Known rows, with every way that one mark hangs from another
G{D}: [ 1.24 -1.27  0.63 -2.50  0.54 -3.48 -0.29 -1.32  1.35 -0.91  0.17 -1.06
  0.22  0.87 -2.68 -1.51 -2.97 -1.22  1.92 -1.44  2.54 -0.01  0.95 -0.05]
Q{X{D{S}}}: [ 0.50  0.12 -0.37 -1.30 -2.13 -0.26 -1.63 -0.82  1.16 -1.31  0.06 -2.02
 -4.88  0.37  0.44 -0.24 -0.15  1.54  1.65 -1.01  2.92  2.30  2.20  0.72]
F{G Q}: [-0.55 -5.00 -1.12 -0.70  0.99  1.10 -0.42 -0.65 -1.31  1.15  1.03 -1.04
  0.21  0.78 -1.98 -1.10 -3.75 -2.72  1.57 -1.31  1.03 -0.56  0.10  0.92]
Q{X{D{N S}}}: [ 0.81  1.29 -1.09 -1.75 -2.60  0.19 -2.10 -0.52  2.45  1.29 -0.06 -1.27
 -5.60  0.69  0.29 -1.59  2.40  1.68  1.09 -1.26  2.50  2.95  2.87 -0.46]
N{D{F{G Q} S X}}: [ 0.04 -1.53 -2.74  1.55  1.90 -1.35  1.85  1.59 -1.82 -1.13 -0.26 -2.23
  0.55 -1.25 -2.74  2.26 -3.36 -3.50  1.04  0.16 -1.73 -4.82  1.11  1.93]
Q{X{D{N}}}: [ 0.46  0.33 -0.28 -1.84 -2.05  1.60 -3.07 -0.21  3.19  1.55  0.40 -0.91
 -4.17  0.71 -1.50 -2.90  0.93  0.82  0.18 -0.53  3.56  2.45  1.85 -1.14]
N{D}: [ 0.41 -0.99 -1.60  0.63  2.55 -2.12 -0.25 -0.76 -1.18  1.17  0.52 -1.92
  0.30  1.71 -2.48 -0.23 -2.42 -1.76  4.36  0.48  3.40 -3.25  1.44  1.38]
F{D{N S} G Q}: [-0.63 -2.01 -3.63  0.28 -2.03 -0.05 -0.93  0.38  0.62  3.24  0.49 -1.23
 -2.07  1.07 -1.65 -1.50  0.49 -0.57  1.74 -0.37 -1.43  0.95  0.59  1.59]
S{D{F{G} N X{Q}}}: [ 0.17 -1.67  0.64 -0.65 -0.16  0.86 -0.28  0.03  1.66 -0.71  1.95  0.64
 -0.54 -1.47 -3.91 -4.53 -3.53 -5.51  1.57  2.99 -1.63 -2.15  0.71 -1.94]
X{D{F{G}} Q}: [-3.42 -3.18  1.77  0.77 -1.08  1.73 -0.99  1.30  2.28 -3.19  0.13 -1.94
 -4.27 -0.49 -3.79 -1.31 -1.90 -4.69  2.58 -0.76  2.22 -2.65  1.04 -0.33]
X{D{F S} Q}: [-1.37 -0.33  1.46  1.14 -1.62 -1.19  0.31  0.81  1.47 -2.74  0.29 -1.61
 -5.11 -0.51 -1.24  0.60  0.78 -2.95  3.38 -2.04  2.55 -1.84  2.48  0.32]
F{D{X} Q}: [ 1.90  0.02 -0.29  1.38 -0.16 -0.11 -0.97  0.86  0.21  0.70  2.21 -0.32
  2.18 -0.73 -2.61 -0.31 -3.02 -0.57  1.10  0.78  1.27 -0.72 -1.45  2.73]
S{D{F N X{Q}}}: [ 1.75  0.49  1.43 -0.01 -0.22 -0.54  0.17  0.23  1.77  0.27  2.30  1.10
  0.04 -1.35 -2.95 -3.85 -1.95 -4.94  1.67  2.05 -0.03 -2.16  1.21 -2.00]
D{F{Q} N S X}: [ 2.56  0.86 -1.27 -0.08 -0.10 -1.44  1.86  0.97  1.03  2.03  1.02 -0.37
 -0.39 -1.67 -1.45  0.27  1.05 -2.70 -0.30 -1.48 -0.73 -0.38  1.56 -0.19]
S{D{F N}}: [ 0.79 -0.30  1.04 -2.03  0.44 -1.63 -0.05 -0.25  2.28  3.46  2.09  0.28
 -1.47  0.27 -2.36 -4.26 -0.74 -2.76  1.82 -0.08  0.48  0.57  1.88 -3.07]
X{D{F{G} N} Q}: [-2.71 -2.19  0.12  0.47 -1.43  2.27 -1.35  1.45  3.63 -0.92 -0.16 -0.91
 -4.89 -0.12 -3.99 -2.56  0.69 -4.58  1.77 -0.35  1.67 -1.65  1.87 -1.39]
F{D{N} G Q{X}}: [-0.34 -2.55 -2.55 -1.67 -3.10  2.32 -2.57  0.57  2.72  4.10  0.43 -2.04
 -1.19  0.60 -1.81 -3.40 -1.18 -0.05 -0.59 -0.14 -1.65  0.75 -0.14  0.96]
X{Q}: [ 0.33 -2.34  0.57  0.09  0.10 -0.99 -0.63 -1.40 -0.29 -0.62  1.00 -0.89
 -0.60  0.76 -1.65 -1.72 -2.49 -3.75  4.54 -0.86  3.21 -2.21  0.84  0.64]
D{S}: [ 1.13 -0.93 -0.85 -0.81  0.12 -2.91 -0.13 -1.92 -0.66  0.08  1.06 -1.28
 -2.13  0.61 -0.36 -0.23 -0.73 -0.94  4.10 -1.48  2.38  0.78  1.43  0.70]
D{F N S X{Q}}: [ 1.53  1.55 -0.62  0.31 -0.98 -1.65  1.20  0.49  1.73 -0.70  0.78 -0.69
 -2.07 -1.28 -2.51 -0.54  0.75 -4.53  2.26  0.17  0.21 -2.30  1.57 -0.46]
D{F{G} N S X{Q}}: [-0.25 -0.97 -1.30  0.03 -1.09 -0.21  0.28  0.53  1.69 -1.55  0.18 -0.86
 -2.69 -1.75 -3.37 -1.46 -0.48 -5.49  2.24  0.97 -1.66 -2.39  1.48 -0.55]
G{F}: [ 0.93 -2.87  2.61 -1.51 -0.28 -1.27 -0.90 -0.26  1.67  1.37  2.90 -2.77
 -1.42  0.92 -2.50 -2.21 -2.82 -3.35  3.98  0.09  2.30 -0.43  0.35 -0.58]
S{D{F{G Q} N X}}: [ 1.08 -2.14  0.06 -0.66  1.03  1.07  0.42  0.84  0.82  1.88  2.15  0.99
  1.26 -1.81 -3.24 -3.34 -3.52 -3.69 -1.31  0.91 -1.90 -0.38  0.62 -1.73]

Rows
[-2.74 -1.43 -0.60  0.61 -2.16  0.78 -0.53  1.12  2.85 -1.53 -0.61 -1.38
 -6.55 -0.05 -2.63 -1.43  1.66 -3.96  2.53 -0.83  0.80 -0.74  2.75 -0.85] => X{D{F{G} N S} Q}
[ 1.18 -0.58 -1.62 -1.08 -3.42 -1.10 -1.08  0.31  0.04  2.17  0.57 -2.73
 -1.60  0.09  0.90 -0.51 -1.13  1.39  1.09 -1.45 -0.82  0.55  0.66  2.79] => F{D{S} Q{X}}
[ 1.80 -1.37  0.41 -3.04 -1.40  0.07  0.35  0.06  1.63  5.02  1.48 -0.64
 -0.11 -0.49 -0.01 -3.98 -1.50 -1.87 -1.64 -1.55 -1.67  0.32  2.23 -2.26] => S{D{F{Q{X}} N}}
[ 1.54  1.17  0.34 -0.63  0.41 -2.58  0.96  0.14  0.90 -1.78  1.56 -1.55
 -1.59 -2.21 -2.36  0.82 -1.30 -2.66  2.42 -0.31  0.42 -1.10  0.91  0.61] => D{F S X}
[-0.07  0.41 -0.60  0.77 -1.26 -0.43  0.93  1.36  1.61  2.16  0.26 -0.38
 -4.02 -0.16 -0.76  0.55  3.30 -1.27 -0.03 -3.68  1.58  0.87  2.90 -0.84] => X{D{F{Q} N S}}
[ 0.36 -1.42 -1.77  0.97 -0.96 -0.32 -0.89  0.53 -0.69 -0.91  1.15 -1.25
 -0.11 -0.96 -2.28  0.12 -3.35 -0.46  1.71  1.23 -1.24 -0.15 -0.87  3.14] => F{D{S X} G Q}
[ 1.76 -1.16  3.30 -1.31 -1.17 -2.33  0.02  0.61  2.54 -3.98  1.46 -1.81
  1.30 -0.64 -3.71 -1.90 -4.78 -5.06  2.44  1.40  1.41 -3.04 -0.46 -0.16] => G{D{X{Q}} F}
[ 0.59  1.34 -2.43 -0.38 -2.24 -2.35 -1.55 -0.40  2.20  3.02  1.00 -1.23
 -3.30  1.24 -1.45 -1.97  1.90  0.70  3.58 -0.08  0.84  1.80  1.35  0.75] => F{D{N S}}
[ 1.74  0.71 -1.66  1.73  1.84 -2.82  2.68  1.78 -1.89  0.05  0.22 -1.97
  1.22 -0.93 -1.37  3.10 -2.01 -2.67  1.18 -0.52  0.00 -4.82  1.56  2.16] => N{D{F{Q} S X}}
[ 1.17  0.14 -2.56  0.51 -2.11 -1.49 -0.63  0.35  0.89  4.17  1.10 -0.83
 -1.45  1.15 -0.71 -1.08  1.98  0.13  1.77 -1.64  0.50  1.10  1.02  1.27] => F{D{N S} Q}
[ 0.85 -0.51 -1.49  0.39 -1.27  0.03 -1.18  0.52  1.51  4.83  1.55 -0.34
  0.02  1.24 -2.18 -2.21  0.58 -0.41  1.11 -1.26  1.27  0.19  0.20  0.83] => F{D{N} Q}
[-0.69 -1.14 -1.90  2.16  1.08 -1.77  1.16  1.21 -0.88 -3.71 -0.73 -2.53
 -1.13 -0.99 -3.34  0.99 -3.44 -5.06  3.84  1.95 -1.33 -6.64  1.45  1.84] => N{D{F{G} S X{Q}}}
[ 1.15  0.25  1.72  0.93 -2.92  0.16 -1.81  1.68  4.15  0.78  2.90 -1.81
 -0.97 -0.28 -4.08 -3.64 -1.16 -4.02  3.34  3.53  0.97 -2.41 -1.10  0.12] => G{F{D{N X{Q}}}}
[ 1.55  1.12  0.44  1.14 -4.11 -1.28 -1.17  1.54  3.32  0.44  2.30 -1.93
 -2.31 -0.26 -2.11 -2.25  0.10 -3.33  4.20  3.21 -0.24 -1.52 -0.30  0.93] => G{F{D{N S X{Q}}}}
[ 3.02  0.68 -0.13 -0.95  1.48 -0.77 -1.10 -1.23  0.39  1.62  2.87  1.91
  0.70 -0.08 -2.73 -3.83 -2.52 -1.09  1.63  3.04  1.80  1.57  0.93 -1.50] => S{D{N X}}
[ 1.71  0.57 -2.92 -1.21 -3.70 -0.73 -0.95  0.24  1.53  4.38  0.31 -1.90
 -1.95  0.71  0.87 -1.74  1.62  1.39  0.15 -1.25 -1.32  1.71  1.44  1.71] => F{D{N S} Q{X}}
[ 2.40  0.40 -1.21 -3.58 -2.96 -3.08  1.86  0.55  3.03  2.08 -1.64 -2.20
 -1.25 -0.53 -0.34 -0.95  1.19 -1.22 -2.33 -3.95 -2.44  0.34  3.14 -0.93] => G{D{F{Q{X}} N S}}
[ 0.28  0.89 -1.30  0.10 -1.07 -0.92 -1.38 -0.60  1.48  0.85  0.64 -0.31
 -5.21  1.52 -0.88 -1.13  2.79  0.49  2.46 -1.08  4.00  2.80  2.82 -0.46] => X{D{N S}}
[ 1.90 -0.79  1.33  0.02  1.13 -0.52  1.04  1.26  0.58  0.21  1.82 -0.80
  1.69 -2.33 -2.80  0.54 -2.98 -3.46 -0.01 -1.40  0.71 -1.92 -0.01  0.71] => D{F{Q} X}
[ 1.22 -2.77 -0.36 -1.39  1.08 -0.75  0.26  0.07 -0.18 -2.68  0.15 -0.17
  2.96 -1.04 -3.82 -0.81 -5.59 -2.16 -1.10 -0.20 -0.07 -0.96 -0.29  0.88] => F{G{D{X}} Q}
[ 0.36 -2.47  1.91  0.06 -1.91 -0.60 -0.80  1.45  2.04  2.80  2.95 -2.82
  0.11  0.53 -1.91 -1.92 -2.76 -2.14  2.44 -0.10  1.09 -0.63 -0.97  1.43] => G{F{D Q}}
[-0.19 -1.18 -0.43 -0.68  0.56 -1.03  0.37  0.18  1.02 -2.65  1.05 -2.00
 -2.31 -2.06 -4.07  0.16 -2.68 -3.14  2.26  0.65 -1.27 -1.19  0.64  0.41] => D{F{G} S X}
[ 0.02  0.47 -0.81  1.25 -1.87 -0.55 -0.98 -0.56  1.02 -0.30  0.01 -0.15
 -5.03  1.15 -0.26 -1.16  2.93 -1.68  3.53 -0.80  4.21  0.68  2.87 -0.31] => X{D{N S} Q}
[ 1.63 -2.31  1.72 -2.67 -0.73 -0.46  0.18  0.28  0.36  2.35  1.63 -1.24
  0.59 -1.12  0.14 -2.88 -3.78 -1.88 -0.81 -1.39 -1.24 -0.60  1.35 -0.85] => S{D{F{Q{X}}}}
[ 1.42  0.08  2.26 -0.82 -0.29 -2.95  1.17  0.60  2.62 -4.09 -0.02 -0.90
  1.25 -2.08 -4.58 -0.71 -3.59 -5.00  1.14 -0.28  0.45 -4.07  0.68 -0.01] => G{D{F X{Q}}}
[-0.53 -2.27 -2.67 -1.19 -2.84  2.58 -1.56  0.35  1.11  1.53 -0.75 -1.28
 -4.61  0.73  0.43 -1.40  0.94  0.79 -1.00 -1.76  0.48  2.75  2.38  0.12] => F{G Q{X{D{N S}}}}
[-2.06 -2.82 -1.30  0.10  2.17 -1.16  0.15  0.58  0.39  0.02 -0.08 -3.03
 -1.21  0.48 -4.47 -0.42 -3.54 -3.81  3.30  0.30  0.39 -4.71  1.42  0.72] => N{D{F{G}}}
[ 1.71  2.06 -1.19  0.29 -0.84 -0.58 -2.41  0.35  3.30  1.77  2.17 -0.12
 -0.16 -0.32 -4.07 -2.33 -0.37 -0.17  1.96  2.15  1.55  0.42 -1.04  0.66] => F{D{N X}}
